Known rows, with every way that one mark hangs from another:
Q_440{Q_565{Q_256 Q_314{Q_839} Q_751}}: [ 3.076 -1.162 -0.906 -3.539 -0.325  0.996 -1.665  2.322  5.224 -3.707
  5.816  0.400  0.446  2.640 -2.286 -1.401 -0.795 -3.669  1.316 -2.054
  1.952 -2.597  0.534  0.665]
Q_440{Q_565{Q_256 Q_314 Q_751{Q_357}}}: [ 2.263 -1.039 -2.776 -3.077  0.063  0.912 -0.642  2.494  4.032 -2.483
  3.998  2.440 -0.670  4.989  0.847  2.072 -1.015 -0.506  1.079 -2.694
  3.170 -2.037 -0.512  1.541]
Q_839{Q_314}: [-0.660  0.395 -1.969 -0.750 -0.722  0.741 -4.378  0.398  3.595 -1.494
  3.157  2.007 -1.298  5.395 -2.895 -1.680  0.260 -4.550  3.045 -0.903
  0.307 -2.379 -0.186  1.608]
Q_751{Q_357}: [ 1.122  0.861 -3.413 -1.220  0.037  0.321 -2.141  1.146  0.364 -1.098
  3.279  2.823 -1.134  5.818 -1.434  3.773  0.279 -2.340  3.482  0.760
 -0.685 -1.904 -0.002  1.228]
Q_169{Q_357{Q_751{Q_565{Q_314}}}}: [ 3.458  1.506 -0.108 -1.879  0.776  2.294 -1.764  0.925 -3.092 -2.558
  4.134  2.690 -0.152  5.955 -2.559  7.231 -1.287 -0.513  2.541  0.547
 -0.119  0.200  1.300  0.239]
Q_440{Q_565{Q_256 Q_751}}: [ 2.690 -2.267 -4.244 -4.194 -0.726 -0.880 -3.791  3.734  2.365 -2.037
  4.830  3.688 -0.594  4.624 -0.552 -1.024 -0.740 -4.049  1.948 -2.700
  3.212 -1.789 -0.841  2.164]
Q_169{Q_357{Q_751{Q_565{Q_256}}}}: [ 3.676  1.001 -2.192 -2.948  0.664  0.109 -2.928  4.663 -4.430 -2.300
  3.850  0.487 -0.774  8.049 -3.999  7.738 -2.796 -1.813  2.296  0.712
 -0.949 -0.129  0.813  0.445]
Q_256{Q_565{Q_314{Q_839} Q_751{Q_357{Q_169}}}}: [ 3.820 -2.598 -0.675 -3.707  0.309  2.559 -0.043  2.998  5.408 -0.567
  6.102 -4.779 -0.059  0.562 -2.766  3.268  0.743 -0.512  2.967 -0.834
  0.060 -3.322 -0.011 -3.904]
Q_733{Q_839{Q_314}}: [-1.424 -0.436 -0.934 -2.319 -0.085  0.331 -3.122  1.138  7.268 -1.790
  2.479  3.104 -0.948  4.675 -4.600 -0.417  0.185 -5.243  3.157 -2.426
  1.306 -2.220  0.394  2.985]
Q_357{Q_169 Q_751{Q_565{Q_314}}}: [ 5.994  0.735 -0.440 -3.273  0.934  2.561  1.136  0.199 -1.307 -2.261
  3.673  0.213 -0.983  2.674 -1.590  4.759  0.230  0.605  2.776  1.304
  2.097 -1.806  0.637 -0.932]
Q_779{Q_565{Q_256 Q_314}}: [ 4.286  1.977 -1.286 -1.984 -0.247  2.214 -0.097  1.889  5.481 -4.274
  3.718  4.092 -0.509  8.064 -3.533 -1.328 -0.918 -1.743  2.581  1.388
 -0.203  0.049  0.080  0.264]
Q_357{Q_169 Q_751{Q_565{Q_256 Q_314}}}: [ 6.963  1.245 -0.733 -3.758  1.064  1.682  1.932  2.382 -0.254 -3.424
  3.145 -1.674 -1.159  4.242 -2.638  4.663 -1.240  1.164  1.866  1.001
  2.210 -1.659  0.512 -1.032]
Q_779{Q_565{Q_256 Q_314 Q_751}}: [ 4.001 -1.124 -1.920 -2.054 -0.283  2.034  0.636  3.536  6.964 -3.759
  4.835  4.144 -0.725  7.891 -3.071 -2.415 -0.958 -1.037  3.140  0.131
  1.828  0.563 -0.841 -0.188]
Q_779{Q_565}: [ 2.722  0.250 -3.002 -1.723 -0.902  1.315 -2.627  0.955  2.576 -1.896
  4.586  5.515 -0.889  6.885 -2.953 -0.706  0.750 -4.479  3.978  2.105
 -0.474 -0.774 -0.110  0.428]
Q_256{Q_565{Q_314 Q_751}}: [ 4.010 -0.822 -1.239 -3.127  0.358  1.757 -3.221  2.017  3.607 -1.906
  4.949  2.918  0.508  3.914 -0.989 -0.580 -0.524 -1.893  3.731 -2.184
  1.456 -0.403 -1.175 -1.009]
Q_169{Q_357{Q_751}}: [ 1.954 -0.101 -1.651 -2.510 -0.162  0.004 -3.806  2.083 -3.339 -2.294
  5.233  4.412  0.355  5.587 -3.416  4.917 -1.656 -4.106  3.672 -0.024
 -0.455  0.819  1.118  0.904]
Q_314{Q_839}: [ 1.997  1.003 -1.158 -1.505 -0.364  0.217 -3.096  1.048  1.122 -2.291
  5.117  0.694  0.035  3.523 -4.647  0.624  0.603 -5.664  3.490  1.230
 -1.797 -2.233  0.989  0.143]
Q_751{Q_357 Q_565}: [ 1.929  1.101 -3.605 -0.804  0.377  1.180 -2.188  1.382 -1.412 -0.044
  2.494  0.892 -1.984  6.062 -1.208  6.515  0.850 -0.412  2.724  1.515
 -1.162 -2.800 -0.099  0.895]
Q_751{Q_357{Q_169} Q_565}: [ 3.031 -0.520 -3.800 -2.643  0.175  0.862 -1.235  2.495  0.081  0.587
  3.401 -1.738 -2.721  4.157 -1.677  6.087  1.963  0.772  2.792  1.412
 -0.359 -3.151  0.263 -0.486]
Q_972{Q_440{Q_565{Q_751{Q_357}}}}: [-0.177 -3.295 -4.759 -2.027  0.523  1.977 -3.879  2.599  1.115  0.199
  4.351  3.295 -0.830  3.032  1.602  0.750  0.827 -3.431  1.668 -2.143
  0.126 -2.876 -1.402  0.943]
Q_972{Q_440{Q_565{Q_314}}}: [ 1.738  1.216 -1.576 -2.243  0.601  2.958 -3.622 -0.518  1.703 -2.771
  3.714  5.029  0.327  3.115  0.752 -2.315  0.883 -3.733  1.041 -1.323
 -0.942 -1.407  0.050  1.528]
Q_779{Q_565{Q_256 Q_314 Q_751{Q_357{Q_169}}}}: [ 3.974 -2.867 -2.665 -3.237 -0.272  2.391  2.740  4.765  9.118 -2.007
  4.902  0.065 -1.862  6.160 -3.057  1.185  0.117  1.646  3.033  0.271
  2.200 -0.828 -0.456 -1.796]

Rows:
[ 2.859 -2.730 -2.243 -2.767  0.116  1.266  0.832  2.739  6.433 -1.075
  4.951  0.648 -1.464  2.706 -2.215  1.728  1.214  1.673  3.624 -1.297
  2.957 -0.784 -0.049 -0.759] : Q_565{Q_314 Q_751{Q_357{Q_169}}}
[ 2.498 -0.322 -0.692 -1.269  0.653  1.184  1.422  3.876  5.983 -3.202
  4.597 -2.424 -0.378  4.716 -4.218  2.546 -1.354 -0.582  2.287 -0.364
  0.021 -2.097  0.292 -0.877] : Q_565{Q_256 Q_314{Q_839} Q_751{Q_357}}
[ 4.041 -2.426 -2.065 -4.251  0.330  2.077 -0.526  3.104  4.858 -0.266
  4.957 -1.125 -0.741  2.379 -0.331  3.156  0.612  0.960  3.320 -1.787
  1.430 -1.749 -0.891 -2.637] : Q_256{Q_565{Q_314 Q_751{Q_357{Q_169}}}}
[ 4.295  1.247 -0.619 -2.610  0.764  2.082  2.168  3.564  3.147 -2.030
  3.683 -6.764 -1.667  4.083 -4.259  6.165  0.614  1.694  1.160  1.726
 -1.939 -3.873  1.541 -2.048] : Q_751{Q_357{Q_169} Q_565{Q_256 Q_314{Q_839}}}
[ 3.316 -2.218 -0.972 -3.125  0.365  1.161  2.517  4.864  7.064 -2.540
  5.443 -4.848 -1.009  2.716 -5.182  2.126 -0.042  0.616  2.321 -0.470
  1.083 -2.178  0.811 -2.097] : Q_565{Q_256 Q_314{Q_839} Q_751{Q_357{Q_169}}}
[ 4.152  2.202 -0.440 -2.372  1.069  1.696 -1.007  3.196 -2.420 -3.628
  3.580  0.788 -0.213  7.615 -3.286  7.006 -3.040 -0.140  1.674  0.230
 -0.573  0.523  1.142  0.306] : Q_169{Q_357{Q_751{Q_565{Q_256 Q_314}}}}
[ 3.495  0.609 -0.391 -2.058  0.488  2.899  1.188  1.224  2.714 -1.036
  4.173 -4.937 -1.627  2.042 -3.684  6.238  2.074  1.244  2.069  2.140
 -1.335 -3.904  1.585 -1.973] : Q_751{Q_357{Q_169} Q_565{Q_314{Q_839}}}
[ 3.064 -1.781 -1.678 -1.528 -0.407  2.724 -0.214  1.240  6.285 -2.597
  5.332  5.652 -0.591  6.038 -2.263 -2.414  0.370 -1.775  4.019  0.288
  2.305  0.381 -0.790 -0.233] : Q_779{Q_565{Q_314 Q_751}}
[ 2.915 -0.941 -0.359 -1.873  0.763  2.663 -1.293  1.919  3.629 -1.312
  5.341 -2.274  0.541  2.690 -2.119  3.576 -0.369 -1.723  2.982 -0.790
 -0.930 -3.057 -0.445 -2.621] : Q_256{Q_565{Q_314{Q_839} Q_751{Q_357}}}
[ 2.714  0.274 -1.866 -2.123  0.373  0.838 -3.404  2.124 -4.946 -1.280
  4.338  2.496 -0.554  6.192 -2.809  7.410 -1.355 -2.405  3.065  0.988
 -0.887 -0.249  0.921  0.406] : Q_169{Q_357{Q_751{Q_565}}}
[ 6.785  1.112  0.704 -3.577  1.072  2.232  2.367  2.332 -0.040 -3.741
  4.318 -5.105 -0.513  2.443 -4.595  4.725 -1.011 -0.279  1.575  2.155
  0.394 -3.041  1.484 -2.359] : Q_357{Q_169 Q_751{Q_565{Q_256 Q_314{Q_839}}}}
[ 1.847 -1.599 -4.301 -1.944  0.203 -0.628 -1.059  5.079  3.429 -1.542
  3.934  1.223 -1.491  6.710 -2.072  2.453 -1.384 -0.946  3.163 -0.901
  1.047 -1.224 -1.056  0.722] : Q_565{Q_256 Q_751{Q_357}}
[ 3.820  0.030 -3.944 -3.230  0.278  0.213 -0.358  4.751  0.828 -0.424
  2.694 -3.437 -2.738  5.892 -2.814  6.067  0.460  1.272  1.976  1.114
 -0.399 -3.044  0.067 -0.531] : Q_751{Q_357{Q_169} Q_565{Q_256}}
[ 3.247  1.435  1.516 -1.606  0.931  2.797 -1.284  0.945 -3.207 -2.920
  5.272 -0.617  0.528  4.108 -4.447  7.389 -1.083 -2.221  2.202  1.587
 -2.055 -1.157  2.239 -1.052] : Q_169{Q_357{Q_751{Q_565{Q_314{Q_839}}}}}
[ 2.522 -2.803 -0.674 -2.358  0.197  1.923  1.714  2.574  6.852 -1.502
  5.915 -2.738 -0.801  0.740 -4.070  2.245  1.521  0.177  3.177 -0.158
  1.256 -2.475  0.941 -2.080] : Q_565{Q_314{Q_839} Q_751{Q_357{Q_169}}}
[ 3.466 -0.307 -1.647 -2.373  0.290  0.379 -0.700  3.687  5.597 -3.862
  4.334  2.813 -0.444  6.240 -2.721 -1.391 -1.499 -0.838  3.028 -1.754
  2.665  0.581 -0.536  0.785] : Q_565{Q_256 Q_314 Q_751}
[ 1.526 -1.325 -2.988 -2.281  1.231  2.730 -1.142  3.612  3.912 -2.199
  3.752  1.752 -0.494  4.348  0.947 -0.069 -0.836 -0.814  0.270 -2.608
  0.324 -2.085 -1.184  0.791] : Q_972{Q_440{Q_565{Q_256 Q_314 Q_751{Q_357}}}}
[ 2.890 -3.330 -4.424 -3.892 -0.060 -0.825  0.053  6.176  4.921 -0.909
  4.678 -1.437 -2.067  4.847 -3.125  2.359 -0.188  0.394  3.183 -0.957
  2.223 -1.410 -0.704 -0.626] : Q_565{Q_256 Q_751{Q_357{Q_169}}}
[ 3.515 -0.906  0.151 -2.721  0.305  2.250 -2.480  1.802  3.789 -2.107
  6.098 -0.650  1.131  2.192 -2.788 -0.033 -0.383 -3.351  3.480 -1.329
 -0.208 -2.023 -0.183 -2.348] : Q_256{Q_565{Q_314{Q_839} Q_751}}
[ 2.833  1.782 -3.815 -1.331  0.708  0.293 -1.165  3.743 -0.590 -1.107
  1.898 -1.022 -2.163  7.814 -1.916  6.159 -0.825 -0.089  1.976  1.210
 -1.410 -2.806 -0.406  0.937] : Q_751{Q_357 Q_565{Q_256}}
[ 3.305 -2.313 -3.745 -2.410 -0.715  0.535 -1.470  4.875  5.469 -2.311
  4.970  3.706 -1.189  8.020 -3.505 -2.207 -0.754 -3.204  3.781  0.551
  1.548 -0.324 -1.145 -0.132] : Q_779{Q_565{Q_256 Q_751}}
[ 3.105 -0.827 -2.160 -2.390  0.649  2.250 -1.806  1.919  3.322 -0.881
  4.128  1.502 -0.070  4.228  0.109  3.273 -0.583 -0.221  3.239 -1.758
  0.563 -1.482 -1.384 -1.440] : Q_256{Q_565{Q_314 Q_751{Q_357}}}
[ 2.659  1.825 -1.882 -2.908  0.728  2.338 -2.637  1.795  2.088 -3.827
  3.190  3.512  0.208  4.510 -0.246 -2.644 -0.816 -3.243  0.057 -1.688
 -1.093 -1.348 -0.124  1.378] : Q_972{Q_440{Q_565{Q_256 Q_314}}}
[ 2.127 -3.868 -4.225 -3.202 -0.325 -0.026 -0.819  4.044  4.441  0.134
  5.267  0.332 -2.035  3.133 -2.125  2.499  1.409 -0.228  4.073 -0.836
  2.235 -1.653 -0.515 -0.415] : Q_565{Q_751{Q_357{Q_169}}}
[ 1.666 -2.380 -4.706 -3.387 -0.378 -0.483 -2.363  3.825  2.076 -1.151
  4.335  2.135 -1.171  5.055  0.602  2.626 -0.884 -2.363  1.743 -2.361
  2.698 -2.838 -1.082  1.814] : Q_440{Q_565{Q_256 Q_751{Q_357}}}
[ 3.241  2.970 -0.360 -0.670  1.126  2.336  0.968  2.418  1.551 -2.817
  2.816 -4.338 -1.088  5.768 -3.763  6.150 -0.634  0.207  1.125  1.963
 -2.804 -3.699  0.989 -0.666] : Q_751{Q_357 Q_565{Q_256 Q_314{Q_839}}}
[ 3.352 -3.914 -3.982 -4.459 -0.117  0.641 -2.601  4.429  2.907  1.000
  5.229 -1.407 -1.190  2.537 -1.054  3.321  0.699 -0.830  3.954 -1.483
  1.447 -2.331 -1.195 -2.385] : Q_256{Q_565{Q_751{Q_357{Q_169}}}}
[ 4.168  2.839  0.431 -1.473  0.785  1.823 -0.539  2.382  2.188 -3.770
  3.474 -2.866 -0.552  5.508 -4.783  2.646 -0.616 -1.274  1.278  1.612
 -2.033 -2.515  1.100 -0.427] : Q_751{Q_565{Q_256 Q_314{Q_839}}}
